Each row comes from the steps of one walk. Every step used is in the known rows, and no mark comes twice. Write the walk behind each row, first mark first.
In the rows, 128 means zero.
Known rows:
nesud > bulef > lami > posirip: [ 85 135 129 125 137 131  80 159 131 121 143  99 104 131 118 104 172 181
 118 114 140 104 136 166 127 105 114  90 129 139 147  98 193 133 148  88
 131]
gutava > nesud > pavo: [144 131 107 109 132 114 161 110 145 110 125 163 133 172 136  99  84  81
 113 119 171  88 107 112 131 128 150 136 116  92  89 170 107 134 110 129
 147]
gutava > nesud > lorim: [131 193 124 159  99 106 166 110 128 114 112 143 159 156 123 122  81 129
 103 146 182  85 156  80 154 117 168 197 161 128  99 164  44 139 100 157
 128]
pavo > nesud > natu: [175 165  81 109 137 116 139  82 108 143 108 131 141 114  47 163  91 108
 115 102 116 172 129 110 146 166 109 156 169 179 113 119  42 130 147 128
  89]
natu > nesud > bulef > lami > lugoz: [112 151 127 149 161 132 106 165 127 120 150 127  85 157 152  88 165 191
 143 140 136  89 121 152 129  99 109 134  64 148 142 139 143 150 136  80
 103]
lugoz > nesud > posirip > lami: [159 102 146 107 102 125 128 116 141 116 141 123 140 116 143 161 140 121
 142 157 129 168 123 135 128 146 143  72 102 159 132 122 126 111 113 111
 149]
nesud > lorim: [143 184 109 134 127 123 148 120 120 138 108 108 146 149 125 117  91 125
  97 136 146 113 152  88 167 100 170 210 187 131 114 139  65 127 105 151
 110]
lugoz > lami > pavo > nesud > lorim: [158 153 132 140 136 128 157 153  96 122 107 159 133 111 149 107 130 161
 119 103  98 119 111 115 165 117  84 126 153 133 162  93  97 164 181 140
 117]
bulef > nesud > natu > gata: [155 149 110  95 129 110 114 121 122 144  69  84 175  92  41 211  53 117
  95 103 116 159 150 115 129 167  99 195 166 148  98  94  43 147  91 132
  80]
posirip > nesud > pavo > lami: [153  81 167  98 107 144 125 107 128 123 148 151 109 136 150  94 116  85
 121 130  96 159  95 129 128 125  92  87 114 113 113 148 125 112 154 134
 162]
nesud > lugoz > lami: [131 112 109 123 128 116 150 133 129 129 159 142 119 119 158 111 172 132
 144 131 123 114 105 124 119 130 147 121 116  85 123 153 157 120 122 146
 124]
lami > lugoz > nesud: [135 145 124 157 111 139  92 119 132 143 136 110 152 128 107 143  97 107
 133 116 109 168 136 135 142 138 146 128 134 145 147 130 130 107 114 140
 100]
lami > bulef > nesud > natu > gata: [139 103  90  97 137 152  86 129 121 145  79  96 179 102  65 220  83 120
  91  90 143 152 144 139  99 172 116 203 141 125 114  75  69 144 121 141
 103]
posirip > nesud > natu > gata: [168 144 113  96 106 121 114  89 136 116  83  93 182 111  47 181  50 105
 104 112 108 178 130 110 127 136 120 167 170 143  89 119  28 126  96 125
  91]
lorim > nesud > bulef > lami: [ 94 105 124 169 143 110 144 135 147 145 162 153  82 130 120 109 140 199
 123 126 128  71 188 113 111 140 121 127 122 168 121 141 140 116 123 109
 170]
lorim > nesud > lugoz > lami > pavo: [121  96 107 166 160  94 171 153 126 130 147 178  99 101 168 110 159 152
 158 108 108  83 130  99 115 147 107 107  88  85 146 134 178 136 128 137
 150]
ligoz > lami > lugoz > nesud > natu: [ 96 156 112 133 136 138  94 104 122 113 104  86 201  92  40 169 112 114
 140 112 116 174 114 128 126 154  86 103 154 140 145 136 112  60 103 136
  85]
ligoz > lami > posirip > nesud > bulef: [ 88 144 169 129 136 134  85 111 145  92 127 107 154 149 118 116 151 149
 153 149  91 142 135 154  97  78 138  63 123 152 184 102 179  90  94 111
 141]
gutava > nesud > bulef > lami: [ 97 127 128 146 106 116 129 137 145 106 152 148 118 151 129 100 145 187
 111 150 175  65 132 133 113 133 126 103 121 141 100 160 131 134 129 115
 146]
lorim > nesud: [117 129 108 166 148 102 173 104 142 159 129 149  97 130 106 138  79 113
 131 123 110 117 180  84 131 151 161 193 155 152 107 152  91 116  86 145
 149]
lugoz > nesud > pavo > lami: [151  90 135  99 120 146 125 115 127 143 146 166 128 123 141 120 115  94
 118 117 110 151 101 136 151 152  90  85 128 117 110 150 119 102 153 139
 155]
lami > pavo > nesud: [173 158 106 126 146 134 143 133 105 141 110 150 116 125 134 114 107 110
 123  99  88 153 113 122 155 126 112 135 155 156 153 104 121 162 152 140
  94]
bulef > lami: [110 130 124 128 119 144 129 144 125 141 135  98 101 122 116 108 133 134
 103 123 120 129 122 125 139 130 117 158 169 134  90 154 144 120 138 145
 124]
nesud > posirip > lami > ligoz: [ 95  95 152 112 133 110 170 136 138 108 116  86  95 112 153 133 186 122
 179 173 153 132 103 143 112  88 128  89 110  90 111 139 164 136 135  81
 141]
lami > bulef > nesud: [126  92 127 131 130 166  84 130 113 161 121 129 126 138 138 161 120 114
 103 117 124 139 152 138 100 158 167 189 122 137 126 103 138 130 128 170
 140]
lami > posirip: [111 168 116 125 136 123 114 134 128 142 114  99 122 127 109 126 111  91
 124 109 120 155 133 132 145 112 157 157 165 121 133 108 148 134 113 125
 109]
lugoz > nesud > posirip: [195 145 118  99 110 134 122  91 139 123 139 131 151 139 122 158 131 107
 129 138 125 157 167 127 113 132 174 116 114 153 144 127 102 104 109 125
 131]
pavo > nesud > bulef > lami > lugoz: [126 124 135 145 121 151  93 144 126 134 170 119 109 122 120  94 166 196
 142 114 135 119 136 175 136 113  89  65  99 172 184  94 178 136 196  87
 105]
lugoz > lami > posirip: [ 90 135 131 129 140 113 119 155 129 136 124 114 112 104 121 126 142 118
 137 106 111 146  97 146 131 129 124 124 154 102 130 110 165 130 139 114
 130]
bulef > nesud: [144 139 147 133 129 122 116 125 114 154 113 110 123 129 110 155  85 109
 107 131  96 150 159 114 125 153 152 181 146 159 115 122 116 134  99 166
 119]
nesud > posirip > lami: [136 111 136  94 127 115 155 125 144 124 130  96 119 121 157 138 147 111
 144 155 151 147 108 126 131 123 154 106 117 132 117 122 145 133 117  99
 132]
ligoz > lami > pavo: [ 95 157 120 117 172 144 155 149 119 117  84  96 138 120 141 102 129 101
 131 127  94 129  82 114 139 101 110 141 183 101 137 142 170 114  96 155
  97]
gutava > nesud: [121 163 112 145 107 106 159 108 140 122 119 148 133 152 117 127  84  99
 118 142 158 109 129  97 128 144 167 175 154 126  84 170  85 139  98 151
 125]
nesud > lugoz > lami > posirip: [109 125 118 126 134 115 117 150 133 125 152 124 125 107 147 114 182 128
 155 114 130 125 105 147 122 120 136  92 101  75 154 111 199 128 134 121
 129]
posirip > nesud: [156 137 147 133 100 131 114  96 132 125 124 125 126 150 118 126  85  94
 118 140  86 167 136 111 121 122 168 151 149 158 113 146  99 114  99 159
 131]

Which walk is each row?
[193 146 103 123 121 131 148  95 124 139 162 157 125 132 136 118 144 115
 148 127 121 140 147 121 134 121 157 127 108 147 153 128 126 130 137 151
 102] -> pavo > nesud > lugoz
[164 177 120 148 104 135 127 109 119 129 116 137 169 148 111 146  84 133
  97 136 119 137 170  98 163 121 161 181 168 156 123 134  48 111 101 166
 125] -> lugoz > nesud > lorim
[117 154 162 174  84 146 104 133 112 141 137 117 166  96 121 132 115 144
 131 139 135 156 144 119 175 140  91 119 143 132 156 125  98 111 157 151
 113] -> pavo > lami > lugoz > nesud > lorim
[162 134 113 129 138 102 175  94 149 140 137 142 114 129 122 140 119 119
 147 128 138 115 201  96  99 131 173 153 108 149 138 135 104 118 102 110
 151] -> lorim > nesud > posirip
[120  65 117  93 129 161 127 130 141 128 142 110 121 131 181 139 183 109
 139 140 178 135  96 151 101 130 168 116  95 109 133 107 169 131 148 108
 153] -> nesud > posirip > lami > bulef
[ 90  93 129 144 143 107 168 144 125 112 147 130  94 108 152 111 211 139
 180 149 131 105  99 142 107  95 119 100 111  45 113 166 176 124 141 129
 129] -> nesud > lugoz > lami > ligoz
[147  57 115  92 158 172  87 130 121 144 128 143 126 167 151 132 118  93
  95  96 137 120 133 157  97 139 151 157  79 102 132 102 152 131 145 149
 163] -> lami > bulef > nesud > pavo
[151 140 109 129 128 122 107 112 137 137 144 149 144 160 122 146 117 154
 120 139 113 123 156 133 132 130 171 115 141 170 137 128 100 110  97 124
 128] -> lugoz > nesud > bulef
[101 134 160 177  95 134 106 145 122 127 130 101 165 119 129 146 106 149
 133 144 144 152 122 124 182 127 123 114 126 143 149 111 111 115 122 135
 123] -> posirip > lami > lugoz > nesud > lorim
[156 109 139 105 123 129 124 144 128 109 119 124 140 115 169 146 150 121
 140 142 120 160 101 135 135 134 110  55  98 139 149 100 153 137 130 110
 135] -> lugoz > nesud > posirip > lami > pavo
[124 115 120 150  99  99 165 127 143 107 162 175 133 125 157 116 159 139
 149 145 168  84 106 114 107 150 143 108  94  80 106 175 141 129 117 148
 138] -> gutava > nesud > lugoz > lami
[123  24 131  95 155 163  94 153 120 145 141 160 119 144 164 133 150 119
 109  91 125 112 100 168  87 159 121 120  70  82 130 102 173 124 166 142
 184] -> lugoz > lami > bulef > nesud > pavo
[160 132  89  89 150 113 151 150 111 127  77 132 161  65  73 171 102 144
 122  71  98 154  75 135 151 153  30 115 165 125 132  77  69 174 172 102
  75] -> lugoz > lami > pavo > nesud > natu > gata
[ 64 106 137 136 142 128 130 156 130 117 136 104  78 133 124  92 197 191
 145 155 139  79 128 162 111  77  99 100 141 108 101 156 169 133 155  94
 137] -> nesud > bulef > lami > ligoz
[ 78 153 135 139 151 148 135 135 139 126 116  70 153 113 116 110 126 107
 158 128 123 143 103 134 137 104 127 138 161 103 149 143 182  91 100 139
  82] -> ligoz > lami > lugoz
[ 80  93 150 153 125 133 105 142 127 109 144 133  99 133 110 122 188 203
 143 148 115 102 145 170 110  98  93  68 131 134 119 151 152 111 151 110
 159] -> lugoz > nesud > bulef > lami > ligoz
[ 75 143 138 148 106 117 100 150 142 102 147 136 119 139 115 101 162 183
 119 130 177  74 141 155 119 124 112  78 110 132 129 122 171 145 144  91
 150] -> gutava > nesud > bulef > lami > posirip
[169 213 106 141 161 113 169 120 108 122 101 146 120 179 149 120  94 133
 112 151 128 106 153  80 165  91 163 252 131 149 104 157  14 149  83 141
 111] -> natu > nesud > lorim
[100  84 139 151 148 121 154 131 141 156 159 152  93  94 137  97 106 105
 154 101 138 116 127 118 139 146  75  96  91  91 144 135 159 116 164 106
 152] -> lorim > nesud > pavo > lami > lugoz
[145  70 161 100 107 174  98 125 119 148 142 126 125 100 163 162 181 123
 133 141 149 150 153 153  77 165 121 117  83 125 155  95 161 132 180 138
 155] -> pavo > lami > bulef > nesud > posirip
[111 125 155 158  90 143  99 131 123 154 147 123 141  83 123 140 122 116
 146 134 111 182 118 139 152 161  91  98 140 132 142 136 141 109 160 145
 110] -> pavo > lami > lugoz > nesud
[175 102 137  93 129 136 116  94 138 111 133 138 123 178 138  99  88  74
 111 118  98 145 113 126 122 102 149 116 107 124 116 139 116 109 116 132
 153] -> posirip > nesud > pavo
[ 80  90 154 132 122 113 183 127 136 105 127 167  93 116 147  91 148  98
 157 147 177  88  86 131 125 112  70  85 116  44  77 193 130 145 167 112
 160] -> gutava > nesud > pavo > lami > ligoz
[122 108 134 109 112 119 167 116 135 122 141 174 120 128 151  94 108  88
 120 136 169 101  88 117 137 151  97 108 123  84  87 176 118 135 151 132
 156] -> gutava > nesud > pavo > lami
[ 86 145 135 128 124 140  96 154 123 136 127  88 105 108 102 104 146 129
 113 106 126 144 123 149 140 117 105 133 159 130 125 113 184 129 145 124
 126] -> bulef > lami > posirip
[170 151 104 117 159 128 130 138 117 129 124 157 116 145 145 107 136 156
 129 113 100 112 128 134 141 108 128  98 135 164 177  86 131 170 157 103
  93] -> lami > pavo > nesud > bulef
[156 173  92 124 182 102 150 125 131 127 127 164  93 192 161 119 128 151
 135 158 116  91 137 115 129  98 172 192 106 160 117 152  65 151  86  98
 110] -> natu > nesud > bulef
[ 89  50 153 140 124 151  96 154 114 154 131 118 112 124 156 171 134 127
 119 134 127 150 109 140 113 175 139 149 108 143 116  92 162 133 133 162
 158] -> posirip > lami > bulef > nesud
[144 103 171 104 133 120 123 165 113 120 103  98 117 106 171 153 145 126
 131 142 111 150 110 133 118 142 102  85  78 140 155  79 174 165 131 109
 134] -> bulef > nesud > posirip > lami > pavo
[143 153 104 146 104 109 157 102 141 110 151 162 143 149 145 113 130 104
 138 150 176  91 140 100 117 133 179 141 108 100 108 172 123 132  92 157
 120] -> gutava > nesud > lugoz
[183 137 150 100 124 125 123 111 125 137 122 104 133 130 122 159 125 111
 123 140 121 145 182 129  95 135 162 140  98 154 148 108 123 138 114 127
 127] -> bulef > nesud > posirip
[139 183 163 151  95 130  89 108 115 105 109 106 157 153 107 124  98 121
 110 130 108 155 168 114 146  88 151 145 137 147 155  93  95 124 116 136
 140] -> lami > posirip > nesud > lorim
[ 95 136 124 145 127 124 130 165 132  98 126 148 116 147 152  85 156 185
 110 128 163  49 106 131 122 123  93  85 119 124 118 144 164 165 145 110
 134] -> gutava > nesud > bulef > lami > pavo
[ 73 167 134 122 153 138 131 132 132 121 106  86 147 115 108 120 133  99
 144 123 109 152 118 137 132  99 127 133 176 109 151 114 186  97  95 134
 112] -> ligoz > lami > posirip
